Each row was made from one path, in order. Every step used is in the known rows, and no mark comes twice. Write each row's path.
In the rows, zero is written as 128.
Known rows
pemav-puga-pufuno-kezo: [ 71 118 197 119  69 159 160 135 109 132 118  95 132 165 106 164 115 127
 201 139 148 152 192 143 120  99 144 136  96 102 116 135 128 103 144]
pemav-puga-pufuno: [105 107 141 118 115 150 151 126 126 101 104  84 113 167 126 189 123 113
 230 135 148 142 174 154 123  98 114 129 120 107 117 143  99  96 134]
resi-kosa-popa: [197 115 143 164 173 118 136 143 165 111 157 133 131 143 146 100 141 137
 128 144 130  48 178  91 149 124 101 173  73 128 107 135 114 118 125]
gabogu-resi-kosa-popa: [238 120 134 163 188 115 120 164 161 121 154 198 130 145 139  98 135 146
 120 164 122  53 190  88 144 121 102 175  63 130 114 127 127 148 103]
bupipep-soze-popa: [ 72 132 170 107 142 106 110 132  80 105 134 140 149 139  86 112 126 173
 129 128 148 151 154 115 118 126 113 119 225 142 103 117 117  63 147]
kosa-popa-soze-bupipep: [ 65 153 177 152 151  97 124 132 128 131 156 144 138 132  53 128 154 196
 155 124 155  91 125 146 122 129 143 131 176 144  96  96 115  41 139]
boti-fuzog-pufuno-kezo: [ 90 148 192 119  84 158 139 131  95 144 100 132 168 110 131 184 135 111
  86 153 120 158 131  84 139 138 211 168  61  94 122 171 107 133 143]
tapos-pufuno-popa-kosa-beli: [121 121 121 176 184  82 127 133 150 141 167 107 160 142 218  81 115 165
  98 135 184 120 136  81 156 133 120 106 101 106 109 107 202  88 111]
boti-fuzog-pufuno-popa-kosa: [108 135 127 155 142 124 145 135 187 162  96 125 179 105 199 173 127 102
  39 141 173 148 106  79 140 145 183 157  85 116 104 166 150 115 114]
gabogu-resi-kosa-popa-pufuno-tapos: [168 127 152 160 189 100 134 153 168 155 154 157 157 137 146 106 156  91
 149 154 150  91 191 172 187 142  94 158  36 125 132 105 164 112 125]
soze-popa-kosa-resi-gabogu: [166 136 144 147 184  76 122 137 196 144 116 144 113 144  74 110 116 158
 127 134 153 179  95 115 161 131  63 166 142 134 135 135 156 118 147]
bupipep-soze: [134  99 171 118 150 103 118 130  96 114 144 123 171 127 126 116 120 145
 113 134 133 127 151 114 101 114 118 124 159 123 118 117 142  80 137]
gabogu-resi-kosa-popa-soze-kezo-pufuno-fuzog-boti: [150 145 178 141 133 133 148 179 149  95 124 212 159 134  25 168 121 148
 136 163 140 108 213 100  72 158 185 155 103 120 133 156 141 136 118]
pemav-puga-pufuno-tapos: [ 69 124 163 117 140 124 165 140 123 112 123  62 127 174 137 137 107 113
 235 140 153 151 195 217 148 128 121 136  99 101 131 137 127 100 153]
tapos-pufuno-popa-soze-bupipep: [ 15 160 162 151 151 111 146 138 148  93 138 131 129 132  99 121 144 186
 153 104 158 107 149 129 151 137 151 114 201 131  94  75 178  50 138]
pufuno-puga: [ 85 126 130 134 205 137 133 135 111 123 137 174 137 129 182  83 115 129
 154 123 115 136 171 145 116 141 153 134 102 124 114 128 138 131 106]
fuzog-boti: [104 129 149 123 123 144 133 139 128 120  89 110 147 131  67 114 128 120
 120 132 132 131 167 108  79 145 159 134 116 130 128 151  87 164 141]
gabogu-resi-kosa-popa-soze: [207 111 175 170 180  97 123 152 154 131 155 182 155 121 113 129 158 181
 109 159 146  70 164  95 125 120 106 157 114 141 120 104 168 101 106]
beli-kosa-popa-soze-kezo-pufuno-tapos: [100 154 149 123 119  76 143 156 155 100 175 118 139 129  80 134 102 112
 155 150 178 121 160 175 141 156 138 134 133 120 113 125 158  69 139]
soze-popa-kosa-resi: [111 128 117 154 150  62  97 135 197 161 113 171 131 156  97 112 130 183
  56 133 167 146 133 146 137 134 109 147 165 127 111 140 148 104 152]
kosa-resi: [150 129 115 140 143  82 101 134 157 140 123 164 121 166 109 102 126 150
 107 133 129 131 140 141 135 132 125 158 129 107 121 142 153 140 155]
kosa-resi-gabogu: [194 136 141 137 179  94 124 136 165 126 122 138 107 153  93 100 115 129
 167 134 121 165 101 113 161 128  77 174 114 119 143 136 161 145 149]
gabogu-resi-kosa-popa-soze-kezo-pufuno-fuzog: [172 150 159 145 133 117 150 174 149  99 168 245 140 131  77 193 117 155
 149 159 141 111 177 126 119 146 166 149 116 113 136 138 192  93 105]
beli-kosa: [111 126 103 107 128 119  90 134 153 110 130 101 116 124 126 124 125 111
 115 115 156 113 151 126 137 124 126  99 130 138 119 121 146 137 121]
fuzog-pufuno-popa: [ 65 141 136 131 129 152 144 149 132 113 105 140 154 118 174 128 114  97
 133 138 149 145 132  75 148 157 188 161  97 117 103 171 165 150 134]
tapos-pufuno-popa-soze-kezo: [ 94 146 130 151  91 121 144 138 165  87 136 137 190 131  77 108 134 164
 111 142 159 121 164 110 173 151 126 119 167 124 104  78 223  48 122]
gabogu-resi: [190 139 116 125 149 126 107 158 124 144 126 229 127 131 117 130 118 138
 117 156 111 132 147 124 119 124 129 131 112 131 138 119 148 172  98]
gabogu-resi-kosa-popa-pufuno: [222 109 130 172 172 121 118 137 183 155 146 189 151 122 134 149 185  88
 128 151 147  69 166 100 170 118  86 156  43 138 117 104 141 106 104]
bupipep-soze-popa-pufuno-puga-pemav: [ 65 110 128 111 172 131 105 125  91 145 118 142 137 166 200  78 138 100
 211 134 180 150 155 128 150 132 147 117 133 109  93  97 115  73 122]
bupipep-soze-popa-kosa-beli: [105 115 157 150 179  63  92 124 106 155 168 117 182 137 136  96 128 190
  95 147 185 151 127 101 115 124 103  94 166 126 111 122 139  44 127]
soze-kezo-pufuno: [141 151 108 117  71 117 146 140 157  87 143 159 116 118  61 190 108  84
 141 146 140 143 123 118 116 139 144 128 164 118 116 146 105  86 123]
pemav-puga: [104 112 134 147 137 144 154 129 141 119 118 142 120 154 110  73 140 142
 178 123 144 138 200 148  67 123 141 121 121 118 130 121 137  94 132]
pufuno-tapos: [ 85 140 153 125 150 107 145 142 126 131 141  97 140 141 141  88 112 122
 153 134 137 139 160 195 150 152 130 134 105 115 140 125 150 126 148]
bupipep-soze-kezo-pufuno-popa-kosa-resi-gabogu: [188 133 146 147 162  65 141 152 212 121 138 152 145 142  84 118  90 116
 132 147 165 178 111  91 143 134  86 171 143 116 117 135 190  84 139]

Write each row's path
[176 133 145 148 102  98 151 144 181  79 160 163 134 113  52 192 133 114
 134 160 156  99 145  95 121 134 127 146 157 125 110 133 124  53 121]  resi-kosa-popa-soze-kezo-pufuno
[183 134 127 123 176  87 101 142 181 116 123 120  98 148  94  98 114 118
 160 125 139 155 117 113 167 127  75 156 116 125 137 129 171 153 145]  beli-kosa-resi-gabogu
[116 127 129 172 168  83 116 131 137 171 168 109 170 139 197  83 116 148
 109 140 185 139 122  90 126 134 133 105 105 114 110 127 182  87 110]  pufuno-popa-kosa-beli
[ 74 124 161 118 122 158 160 140 105 110 121 130 123 172 135 196 112 148
 234 124 144 149 182 183 119 120 161 129 101 100 139 150 159 104 133]  pemav-puga-pufuno-fuzog
[ 88 112 128 156 132 124 162 139 198 152 110  92 149 148 184 158 110 115
 134 131 196 142 155 124 123 115 128 129 113 122 100 137 168  91 113]  pemav-puga-pufuno-popa-kosa
[130 144 135 119 131 149 125 120 111 117  80 131 158 100 154 211 150  93
  84 153 115 152  94  81 149 146 199 171  78  98 124 189  72 134 133]  boti-fuzog-pufuno
[139 129 109 163 145  61 129 148 218 158 130 172 118 153 155 133 105 125
  74 131 179 139 127 113 115 136 144 161 133 107 101 156 187 121 137]  kezo-pufuno-popa-kosa-resi
[132 139 130 142  92 103 102 134 161 113 153 137 193 128  31 113 141 163
 103 155 167  98 151 126 149 141 117 122 142 141 101  97 167  43 119]  beli-kosa-popa-soze-kezo
[207 139 139 146 114  98 139 160 178  87 160 215 131 115  51 191 128 121
 126 172 146 105 154  92 118 132 127 148 148 126 114 128 131  75 104]  gabogu-resi-kosa-popa-soze-kezo-pufuno
[ 50 132 131 138 202 136 123 121 119 143 130 191 143 120 153 112 161 107
 164 115 146 154 168 145 148 143 131 123 120 142 104 105 131  83 109]  soze-popa-pufuno-puga
[102 130 135 156 167  75  99 122 119 162 160 123 157 136 136 102 130 181
 102 143 181 151 116 110 129 131 109  97 150 129 116 128 132  69 122]  soze-popa-kosa-beli
[133 100 112 143 187 139 119 131 144 146 126 138 123 169 234  74 148  80
 211 144 167  95 170 115 171 132 138 145  51 102  98 109 110 107 109]  resi-kosa-popa-pufuno-puga-pemav
[ 78 131 163 132 125 156 142 136 128 143  96 144 166 127  75 155 152 112
 142 120 148 139 177 135  97 156 177 129  77 126 144 145 141 141 136]  popa-pufuno-fuzog-boti
[ 88 139 135 127 208 154 131 129  97 116  99 176 161 106 200 151 135 101
 122 143 105 157 144 107 134 154 211 167  62  99 111 177  95 138 111]  boti-fuzog-pufuno-puga
[ 85 145 133 118 110 143 151 141 123 115 120  85 129 158 188 180 100  86
 201 127 152 137 136 102 171 122 141 144 127 114  90 145 152 123 125]  puga-pufuno-popa
[ 85 119 130 157 140 123 143 145 198 153 104 132 170 103 177 147 114 118
  54 141 185 143 114  93 138 147 162 147  90 129 109 162 169 124 119]  fuzog-pufuno-popa-kosa
[ 39 151 172 141 139 105 121 125 132 124 135 137 135 122  46 146 157 183
 148 118 147 123 123 159 121 130 143 109 203 142 113  96 119  48 140]  popa-soze-bupipep
[125 137 132 167 174  94 115 124 127 169 142 111 189 125 217 132 131 126
  82 154 174 152 105  63 138 144 173 129  79  97 107 160 149  91 111]  boti-fuzog-pufuno-popa-kosa-beli
[ 78 132 157 126 143 157 157 155 124  83  99 133 137 142 101 123 117 168
 128 116 131 114 199 124 113 156 175 132  95 110 141 133 161 167 142]  tapos-pufuno-fuzog-boti
[ 88 137 160 106 114 149 146 140  96 116 128 119 130 154 148 231 106 141
 200 127 134 141 136 169 158 122 154 134 106 105 139 154 155 124 130]  puga-pufuno-fuzog
[ 14 166 172 148 138 108 135 136 137 125 139 135 141 131  76 126 145 168
 163 110 158 125 135 138 124 139 164 114 204 141  96  94 155  51 136]  pufuno-popa-soze-bupipep
[ 83 137 128 134 125 129 114 111 138 151 118 149 139 116  93 164 183 100
 140 117 164 147 125 128 167 130  98 114 152 150 115 102 121  68 133]  soze-popa-pufuno
[144 144 126 126  87  93 129 142 164  91 165 153 129 112  52 188 118 114
 129 148 175 113 125 105 112 135 140 127 167 130 100 127 138  53 117]  beli-kosa-popa-soze-kezo-pufuno
[151 129 114 131 150 108 100 142 140 126 162 118 122 141 141  96 121 135
 124 129 163  67 147 108 139 123 126 142  89 139  94 126 135 120 118]  beli-kosa-popa
[ 99 146 151 117 143  95 165 149 133 109 154 116  99 129 141 147  96  90
 173 133 146 146 140 179 128 149 147 139 126 110 135 145 130 121 145]  kezo-pufuno-tapos
[199 123 138 152 183  79 125 137 207 150 118 136 120 140 103 113 115 141
 119 138 147 165  91 118 156 126  67 169 105 125 144 135 167 133 140]  popa-kosa-resi-gabogu
[ 82 134 161 105 133 114 148 141 114 118 129  53 133 156 150 174  99 104
 205 142 143 143 148 201 186 130 111 140 104 105 129 142 122 119 152]  puga-pufuno-tapos
[ 99 132 129 125 193 126 153 142 116 100 150 191  96 116 180 141 101  95
 175 123 125 145 151 127  88 137 172 139 123 117 110 148 115 127 103]  kezo-pufuno-puga
[154 144 137 137  88  99 148 140 150  99 163 169 134 115  50 193 121 120
 135 154 162 120 114 107 108 136 142 141 168 126 105 129 126  55 122]  kosa-popa-soze-kezo-pufuno
[ 70 136 175 105 113 161 146 149 103 111  89 104 147 153  81 197 109 131
 178 132 136 140 174 139 106 141 177 138  96 112 136 172 109 163 142]  puga-pufuno-fuzog-boti
[100 138 168 146 125 104 159 139 137 122 148 140 127 109 142 173 126 123
 148 122 176 140 115  86  95 135 166 131 182 130 107 121 199  84 116]  kezo-pufuno-popa-soze
